(in the rows, 128 means zero)
Known rows, with every step that occurs:
biduge fisu felitaz: 108,115,121,129,117,109,145,157,104,116,133,125,163,153,133,126,132,121,160,122,123,154,126,134,122,118,121,127,93,131,140,133,114,122,96,114,145,116,169,146,131,128,115,127,118,124,121,116,102,141,123,133,124,131,165,123,133,125,124,118,98,125,121,129,108,119,137,140,124,147,134
mapeme dafe: 99,138,117,135,123,153,143,113,129,110,118,149,139,132,102,122,126,132,112,154,151,116,109,112,140,122,131,122,125,113,137,135,135,129,102,141,143,133,116,127,139,139,156,135,141,123,119,116,127,120,124,123,113,145,136,102,121,128,127,111,145,123,118,125,118,109,121,105,142,136,99
felitaz dafe biduge fisu vobi: 143,139,123,123,139,115,115,177,121,137,119,114,119,126,123,131,112,100,163,122,94,137,158,152,139,126,143,131,125,133,118,112,121,131,119,98,125,155,118,155,130,156,159,115,138,138,122,149,98,112,140,131,130,110,120,161,115,131,102,95,129,103,126,156,142,136,125,142,125,124,123
goko biduge fisu felitaz dafe vobi: 122,96,105,136,132,107,114,147,108,111,143,115,145,122,143,149,134,135,146,112,116,153,110,159,103,127,111,145,126,142,113,112,116,132,142,100,156,132,163,136,99,130,80,94,145,131,109,112,120,132,135,133,125,126,139,135,130,130,122,116,115,121,116,133,145,112,128,160,128,103,176
felitaz dafe biduge: 145,125,115,127,140,130,124,158,138,126,125,109,95,131,135,116,94,120,126,145,135,138,137,130,143,138,127,103,149,131,132,126,129,129,131,121,123,145,106,134,120,127,143,119,118,121,132,135,110,101,130,140,146,125,125,139,108,130,137,106,135,104,110,150,176,126,112,117,136,116,112
dafe vobi goko mapeme fisu: 137,156,168,111,94,156,112,92,122,164,118,141,109,108,129,134,141,160,94,119,120,110,134,116,153,149,103,178,150,152,139,128,118,125,138,159,124,99,118,91,137,118,111,141,125,149,144,135,171,146,161,160,134,109,92,123,136,125,121,144,128,164,127,105,112,156,171,148,134,117,129
mapeme fisu vobi goko felitaz: 116,169,163,120,142,136,123,111,148,153,105,158,134,130,118,116,158,144,118,131,112,114,149,118,137,124,122,168,113,123,126,115,130,114,150,149,81,88,118,100,145,129,148,118,136,150,149,132,172,141,150,148,132,104,94,126,105,122,145,147,148,162,161,90,93,184,153,127,113,160,124
fisu vobi goko: 117,159,159,117,125,131,138,115,139,135,98,156,124,125,138,129,131,157,126,121,120,106,146,118,127,135,160,146,133,133,139,114,116,126,143,130,111,97,91,127,153,137,171,141,130,141,138,134,142,148,143,137,123,122,123,141,134,119,126,157,136,129,149,120,80,149,135,117,133,142,102
felitaz dafe vobi: 130,129,118,133,136,131,117,136,124,116,142,112,114,123,150,147,120,143,122,131,145,131,111,121,127,145,117,136,154,141,131,125,110,162,148,101,152,148,115,121,111,123,127,124,136,140,120,139,142,116,149,119,143,114,117,133,126,118,117,125,139,135,120,141,137,112,114,113,139,102,144
fisu vobi goko mapeme: 122,165,158,95,114,134,139,106,117,154,100,160,123,118,123,132,135,172,119,110,100,111,153,125,152,127,150,158,135,120,133,116,121,100,120,165,102,97,95,130,149,135,147,160,128,127,135,134,157,163,160,141,119,129,113,125,149,130,114,163,123,151,137,105,69,166,150,114,125,144,103
felitaz dafe biduge fisu: 132,121,119,125,127,124,126,190,109,133,124,107,111,134,137,115,102,92,155,131,123,145,139,135,144,140,114,116,137,136,124,130,121,125,118,99,134,158,128,154,124,141,142,115,129,145,129,142,98,96,121,138,147,119,137,149,102,139,116,91,120,93,117,163,172,116,114,153,124,120,126
vobi goko biduge fisu: 101,121,149,131,107,132,140,155,107,126,87,157,142,136,141,102,129,126,141,116,114,119,127,117,130,137,121,158,136,141,135,122,125,98,136,124,137,111,127,141,157,148,138,126,145,156,145,92,125,133,115,161,141,147,159,143,115,151,133,144,120,87,136,131,125,133,132,166,119,142,127
dafe biduge fisu vobi goko felitaz: 138,149,163,104,126,120,128,157,135,168,83,157,133,136,125,116,127,123,143,98,80,128,162,145,157,120,131,160,107,114,109,99,131,85,126,110,99,118,125,144,146,152,145,116,150,148,149,125,121,143,115,152,120,123,125,158,91,132,127,123,134,116,160,123,111,155,151,164,91,147,113
fisu felitaz dafe vobi: 132,116,112,129,129,116,115,124,127,113,161,107,126,117,147,159,121,147,118,129,138,147,113,143,110,136,126,121,129,134,125,122,109,156,143,107,140,125,140,117,96,102,97,107,121,111,108,143,128,133,149,123,129,110,121,130,131,104,129,132,123,151,114,132,132,113,120,120,132,97,154
goko biduge fisu mapeme: 114,111,129,150,134,121,150,139,96,113,125,132,154,161,116,109,152,104,157,117,119,109,123,154,115,127,138,144,117,124,132,133,138,104,114,121,136,127,152,143,156,143,137,122,138,128,120,94,126,135,122,120,133,150,164,130,168,157,107,125,119,101,121,138,122,116,134,134,137,143,141
goko mapeme: 117,138,126,110,127,125,146,129,110,138,119,144,125,149,112,124,128,149,126,137,128,130,131,118,162,125,112,141,137,124,145,140,133,110,93,165,137,111,130,125,144,127,135,157,126,121,137,111,148,142,153,128,128,146,140,99,153,140,119,128,115,134,119,117,108,142,139,91,134,141,108
felitaz dafe vobi goko biduge: 125,124,134,127,123,142,111,122,135,118,114,132,109,100,160,139,119,150,106,114,123,116,111,127,120,153,115,148,170,141,127,117,118,129,188,119,131,118,100,117,117,128,120,106,141,144,131,115,155,124,139,148,148,125,117,146,119,131,134,152,139,116,123,134,145,130,120,147,127,98,150
goko biduge fisu: 105,115,123,138,132,115,152,165,102,115,105,149,146,156,129,110,133,113,161,130,120,131,121,129,129,123,111,155,135,135,136,123,130,109,110,124,158,130,147,141,155,156,138,129,150,153,143,92,122,125,122,143,137,153,163,129,137,149,126,116,125,83,125,138,131,125,130,135,135,144,133
dafe vobi: 135,139,142,136,125,132,130,123,131,128,120,134,128,145,142,148,138,150,119,133,139,116,117,123,126,138,114,150,147,130,136,121,116,149,123,110,164,127,126,113,136,128,139,140,143,139,133,131,137,140,140,124,131,130,132,134,146,114,117,128,134,126,125,131,121,110,137,115,142,112,125
felitaz dafe vobi fisu: 145,130,125,130,126,129,110,111,151,124,140,119,106,98,146,131,124,128,122,126,148,115,113,94,106,135,116,114,171,159,123,134,116,168,163,118,139,162,104,119,103,117,121,147,123,147,139,144,148,119,129,96,146,120,104,134,144,126,131,156,131,126,128,136,141,120,101,111,130,104,147
mapeme fisu felitaz dafe vobi: 133,123,114,143,132,127,106,111,133,124,168,92,127,114,135,149,138,132,107,138,135,141,120,138,103,141,113,133,129,146,127,130,113,168,155,119,128,118,154,99,97,101,95,105,110,125,113,153,134,118,154,136,135,91,94,126,126,102,131,122,129,167,113,116,137,141,135,132,145,108,165
fisu felitaz dafe biduge: 142,112,108,127,139,115,127,143,136,118,142,99,109,122,137,133,99,129,126,142,124,157,140,144,127,124,143,93,119,118,130,131,127,128,126,129,109,127,131,135,105,112,107,113,95,94,115,140,93,116,131,143,134,112,132,137,115,111,141,116,116,125,106,138,167,127,119,126,132,118,131
felitaz dafe: 109,130,110,129,146,125,132,154,116,108,139,118,126,135,135,124,117,127,142,148,157,136,116,110,128,136,124,113,145,134,143,135,119,143,133,124,133,134,110,137,120,124,148,126,121,131,124,132,138,109,142,123,147,119,133,123,121,124,130,135,132,120,116,140,135,120,97,102,144,127,129
goko felitaz: 111,138,128,118,162,120,147,141,131,127,121,151,145,168,122,118,134,139,136,140,143,140,118,115,141,117,104,138,118,118,137,127,137,119,113,138,126,115,140,123,130,119,134,137,139,132,142,105,154,139,125,128,133,139,139,110,116,125,143,137,137,129,139,118,125,128,128,97,120,145,122
dafe biduge: 150,130,136,130,129,121,148,144,143,137,105,132,103,148,123,114,107,132,123,147,127,135,147,125,149,132,130,115,142,119,139,127,133,123,109,133,137,139,115,124,150,139,147,137,126,126,141,120,109,128,118,146,136,134,137,140,130,121,132,106,136,98,118,144,159,127,134,114,135,129,94
dafe biduge fisu felitaz: 140,112,123,127,112,110,142,166,123,137,127,121,138,153,130,122,114,108,144,131,103,156,148,152,131,120,129,120,97,125,127,126,126,110,89,114,141,125,156,145,134,136,116,125,115,114,126,123,74,133,110,145,118,131,156,146,123,122,125,97,103,99,120,138,146,121,142,154,125,127,121
goko vobi fisu mapeme dafe biduge: 174,113,120,129,120,149,119,62,150,145,123,112,116,101,113,120,136,105,113,121,141,98,149,113,136,107,175,66,135,101,123,139,167,116,118,170,109,143,103,117,146,118,150,163,118,94,149,141,117,125,73,85,95,157,111,112,151,150,136,135,127,136,155,128,127,139,139,123,128,143,89

Rows:
127,124,133,144,118,150,143,68,148,112,142,137,137,110,96,115,141,106,102,134,147,71,108,113,107,120,157,92,126,113,122,155,160,134,123,158,111,151,108,128,142,123,144,157,111,119,122,124,141,128,104,90,109,153,129,107,165,146,128,159,139,131,133,118,105,113,115,101,129,145,117
vobi fisu mapeme dafe
110,150,138,132,134,113,145,153,110,128,107,142,149,153,119,128,146,121,172,121,113,125,146,136,124,121,143,158,112,135,126,116,114,134,102,106,146,130,140,150,151,158,167,141,149,145,127,131,118,141,142,124,115,128,139,129,136,126,102,113,126,116,137,135,86,128,134,123,128,147,122
biduge fisu vobi
97,128,134,147,112,151,147,119,95,112,142,130,159,138,94,122,145,88,139,117,132,101,117,145,128,128,142,124,98,111,125,144,138,117,94,115,139,140,144,150,144,140,142,122,136,120,95,121,116,124,111,110,113,142,154,113,144,149,104,109,131,120,125,140,102,96,123,138,130,152,125
biduge fisu mapeme dafe
157,115,136,134,115,109,132,86,166,129,146,133,129,116,143,141,137,146,111,125,132,122,119,111,91,121,127,120,138,141,123,127,118,160,134,139,147,134,137,108,113,113,99,158,110,119,139,132,128,153,121,100,116,133,123,129,161,108,135,165,114,140,131,113,112,118,132,111,125,106,137
dafe vobi fisu felitaz
129,123,127,127,106,151,127,151,124,134,107,138,131,133,104,117,114,96,132,133,116,127,136,136,155,123,121,128,120,119,122,131,147,111,85,114,152,152,131,151,142,156,143,118,150,136,127,113,93,107,101,145,115,140,145,134,104,131,118,75,137,87,122,145,153,109,142,154,122,127,98
mapeme dafe biduge fisu
152,124,123,119,138,116,128,106,141,138,112,125,127,125,145,116,144,134,148,129,159,130,136,66,127,111,140,93,151,141,143,124,136,135,129,159,136,126,116,124,145,109,162,185,121,133,178,135,133,129,89,85,123,147,117,103,140,144,149,155,118,137,163,120,109,157,120,99,133,143,102
goko vobi fisu
158,125,130,145,124,135,120,92,144,120,168,105,110,103,139,137,137,117,119,113,143,92,112,118,93,144,142,107,158,140,113,141,128,168,168,119,116,162,108,115,111,106,116,148,105,127,121,152,158,129,131,77,146,124,107,136,174,134,116,175,131,143,125,141,128,116,103,112,127,105,157
felitaz dafe vobi fisu mapeme
117,124,123,147,130,122,134,106,136,128,147,118,141,149,121,121,150,132,127,157,142,134,132,117,108,124,126,128,105,136,140,142,126,144,117,149,122,97,155,100,130,111,125,126,103,122,125,131,121,132,138,144,131,111,129,108,139,110,145,120,119,151,116,109,124,147,147,117,144,146,135
mapeme fisu felitaz
119,127,119,124,126,121,127,102,110,147,153,125,141,136,100,127,148,147,113,142,125,141,135,129,133,120,115,138,105,132,146,140,132,115,98,180,115,92,160,101,130,108,98,141,97,115,127,124,140,142,160,146,119,114,120,90,151,122,137,127,115,172,110,95,111,160,158,111,144,153,131
goko mapeme fisu felitaz
99,115,148,141,99,164,136,106,104,115,111,150,151,115,113,115,147,103,120,109,113,90,118,151,128,136,150,142,118,107,121,135,151,83,130,128,112,114,126,144,153,144,126,107,143,131,110,96,133,132,105,141,118,160,148,131,134,165,119,136,130,109,135,126,109,118,135,172,120,150,127
vobi goko biduge fisu mapeme dafe
155,131,141,139,115,127,131,98,163,134,128,141,120,116,138,131,136,140,114,128,146,102,116,89,105,132,121,133,162,148,127,126,121,162,137,125,155,149,111,111,130,123,128,167,131,146,156,131,149,140,120,102,136,136,118,130,162,121,130,158,134,123,138,123,124,118,126,108,125,109,129
dafe vobi fisu
139,153,149,94,152,128,112,147,149,151,107,134,100,111,130,130,109,142,116,119,101,129,153,145,157,126,143,129,126,113,113,108,130,104,162,126,73,114,92,129,124,132,135,112,127,133,137,143,142,126,134,143,132,108,100,156,84,121,143,140,146,140,150,122,136,158,130,136,102,130,121
fisu vobi goko felitaz dafe biduge
119,158,141,148,148,124,129,109,141,137,123,137,132,141,106,119,155,136,133,149,128,107,151,120,113,124,139,153,127,135,139,122,122,148,126,143,120,111,122,106,155,142,174,137,130,144,138,145,138,131,161,130,121,104,99,117,140,115,122,118,145,138,136,118,98,161,147,99,153,152,119
mapeme fisu vobi
101,97,94,138,142,100,124,164,101,102,138,120,152,132,136,122,123,113,161,123,118,153,121,151,114,123,123,124,110,138,128,128,127,117,131,123,136,122,166,151,114,136,97,100,124,120,109,105,110,116,129,138,133,129,153,127,122,143,134,119,113,115,112,129,137,122,111,152,128,132,162
goko biduge fisu felitaz dafe
117,126,143,143,94,155,129,107,103,121,143,126,153,129,110,149,149,101,123,104,126,98,108,154,122,131,130,145,107,110,109,135,130,130,106,93,154,149,150,131,130,138,123,112,157,129,91,129,128,132,124,108,110,139,143,128,147,141,92,106,133,132,121,143,103,88,140,147,132,117,134
biduge fisu mapeme dafe vobi
138,129,112,109,160,122,125,167,141,139,124,123,106,143,128,116,101,125,128,140,128,157,135,130,158,128,110,115,125,113,122,129,138,111,134,128,100,132,123,130,111,122,117,112,127,120,138,124,132,110,122,140,143,124,124,133,88,130,144,112,144,116,127,133,175,134,108,118,115,122,129
goko felitaz dafe biduge
136,132,121,132,118,149,136,117,152,129,111,144,112,127,107,127,112,121,99,149,134,119,132,128,146,121,137,110,130,100,132,130,150,115,95,141,138,141,108,130,140,143,154,125,141,117,129,120,102,113,110,149,109,148,131,122,119,123,133,90,150,100,115,139,159,114,135,119,132,126,89
mapeme dafe biduge
179,101,92,114,135,105,106,110,151,147,139,89,103,96,153,134,115,129,139,124,141,159,147,108,123,109,158,57,133,132,130,128,141,130,146,150,102,131,119,129,107,97,115,153,90,98,158,154,101,118,92,101,116,127,106,118,114,129,161,145,105,150,149,131,146,159,119,131,127,118,123
goko vobi fisu felitaz dafe biduge
143,115,111,139,136,119,114,127,139,136,153,92,106,119,123,122,115,115,112,158,127,149,145,138,123,127,129,101,116,133,132,141,134,139,140,137,105,115,138,114,106,111,110,102,87,116,124,148,106,104,139,156,138,90,98,133,114,111,146,97,132,143,109,129,175,149,131,136,141,124,141
mapeme fisu felitaz dafe biduge
128,114,103,135,136,107,126,116,149,106,159,115,124,102,139,121,124,126,133,137,149,136,119,104,95,114,138,81,125,142,125,143,129,159,147,141,111,139,125,133,102,105,110,150,92,113,128,138,128,126,123,98,133,123,123,117,139,125,154,167,114,144,126,120,128,128,93,104,131,131,143
vobi fisu felitaz dafe
103,115,103,127,129,113,127,172,94,107,151,102,153,132,137,129,122,113,164,120,133,161,121,139,121,127,119,120,98,134,130,136,110,134,121,102,132,133,161,154,107,120,109,115,115,126,104,132,103,118,130,126,140,113,148,124,109,131,126,119,105,133,115,137,127,117,109,145,131,128,150
biduge fisu felitaz dafe
141,134,140,137,105,148,124,77,167,130,129,149,127,97,118,133,136,134,93,128,152,98,106,100,115,123,122,127,158,133,115,132,142,155,132,139,156,161,104,113,131,134,130,161,146,138,146,124,147,124,112,106,107,143,108,119,149,118,128,145,151,123,135,118,124,109,126,113,130,110,124
mapeme dafe vobi fisu
140,140,122,105,166,106,110,183,120,150,115,129,127,135,117,130,121,110,161,113,93,150,154,157,155,112,121,139,107,112,102,108,133,109,125,106,107,150,138,155,117,149,137,107,150,141,125,140,120,120,133,131,127,113,120,145,94,139,120,101,132,119,146,138,138,139,128,137,103,135,136
goko felitaz dafe biduge fisu vobi
105,146,136,104,147,139,126,151,126,126,120,134,123,124,146,113,114,143,133,121,142,141,119,104,153,136,110,123,131,124,129,134,123,111,162,131,88,110,109,133,115,110,121,121,122,137,133,126,164,122,128,136,154,115,123,128,80,136,155,162,137,145,147,119,130,142,101,132,108,134,132
vobi goko felitaz dafe
142,124,131,143,117,158,145,96,139,126,136,125,119,133,99,123,120,110,97,139,129,98,136,151,139,126,161,104,114,90,126,140,162,110,103,139,113,141,113,123,143,133,146,120,120,97,108,127,107,124,116,128,108,146,134,128,146,134,122,105,149,112,110,137,142,108,135,117,133,137,99
fisu mapeme dafe biduge
120,115,114,128,119,113,115,157,106,120,156,101,143,121,141,154,130,121,145,113,124,161,113,151,113,133,113,138,113,141,118,122,101,152,134,83,155,137,161,138,97,116,92,104,132,122,106,144,108,124,138,120,131,108,134,137,122,118,116,114,106,144,115,138,126,107,118,158,127,103,167
biduge fisu felitaz dafe vobi
115,145,152,105,113,166,119,94,150,139,111,170,134,117,127,142,132,159,83,114,133,123,102,121,147,127,102,159,123,106,119,121,139,112,151,127,124,116,117,110,123,125,113,117,162,133,130,120,167,141,116,139,113,139,115,126,93,119,141,141,153,149,154,104,115,123,145,150,103,118,120
mapeme dafe vobi goko felitaz
128,127,136,120,109,134,108,111,131,120,140,110,118,97,164,160,114,157,109,114,127,138,109,135,114,147,125,125,135,137,122,122,101,138,173,107,118,114,119,115,95,102,92,111,110,116,118,150,135,138,141,132,140,106,112,144,114,103,133,162,114,159,127,125,117,125,121,153,122,98,150
fisu felitaz dafe vobi goko
111,131,128,145,123,153,147,90,125,109,142,140,142,137,98,130,136,113,106,140,146,93,117,135,127,126,150,112,108,95,133,149,148,121,108,138,123,129,119,127,142,127,150,126,125,105,98,120,132,124,126,109,108,149,138,107,151,133,118,128,144,135,118,125,105,106,125,103,140,145,110
fisu mapeme dafe
108,94,114,143,130,104,145,147,109,111,122,140,164,152,125,122,138,122,155,122,113,147,125,147,108,112,124,141,108,130,136,124,133,111,110,129,145,116,173,139,138,145,105,118,135,127,125,90,107,135,121,143,117,151,165,122,138,136,136,121,105,106,117,124,124,126,138,144,128,140,143
goko biduge fisu felitaz
129,135,121,116,158,125,115,139,134,127,144,123,124,131,136,143,127,144,125,125,143,148,105,128,140,127,92,142,136,125,123,122,121,138,156,114,132,136,138,121,103,111,105,112,153,137,129,131,161,125,136,120,137,117,113,119,102,121,131,129,144,144,134,125,144,118,115,110,118,106,149
goko felitaz dafe vobi
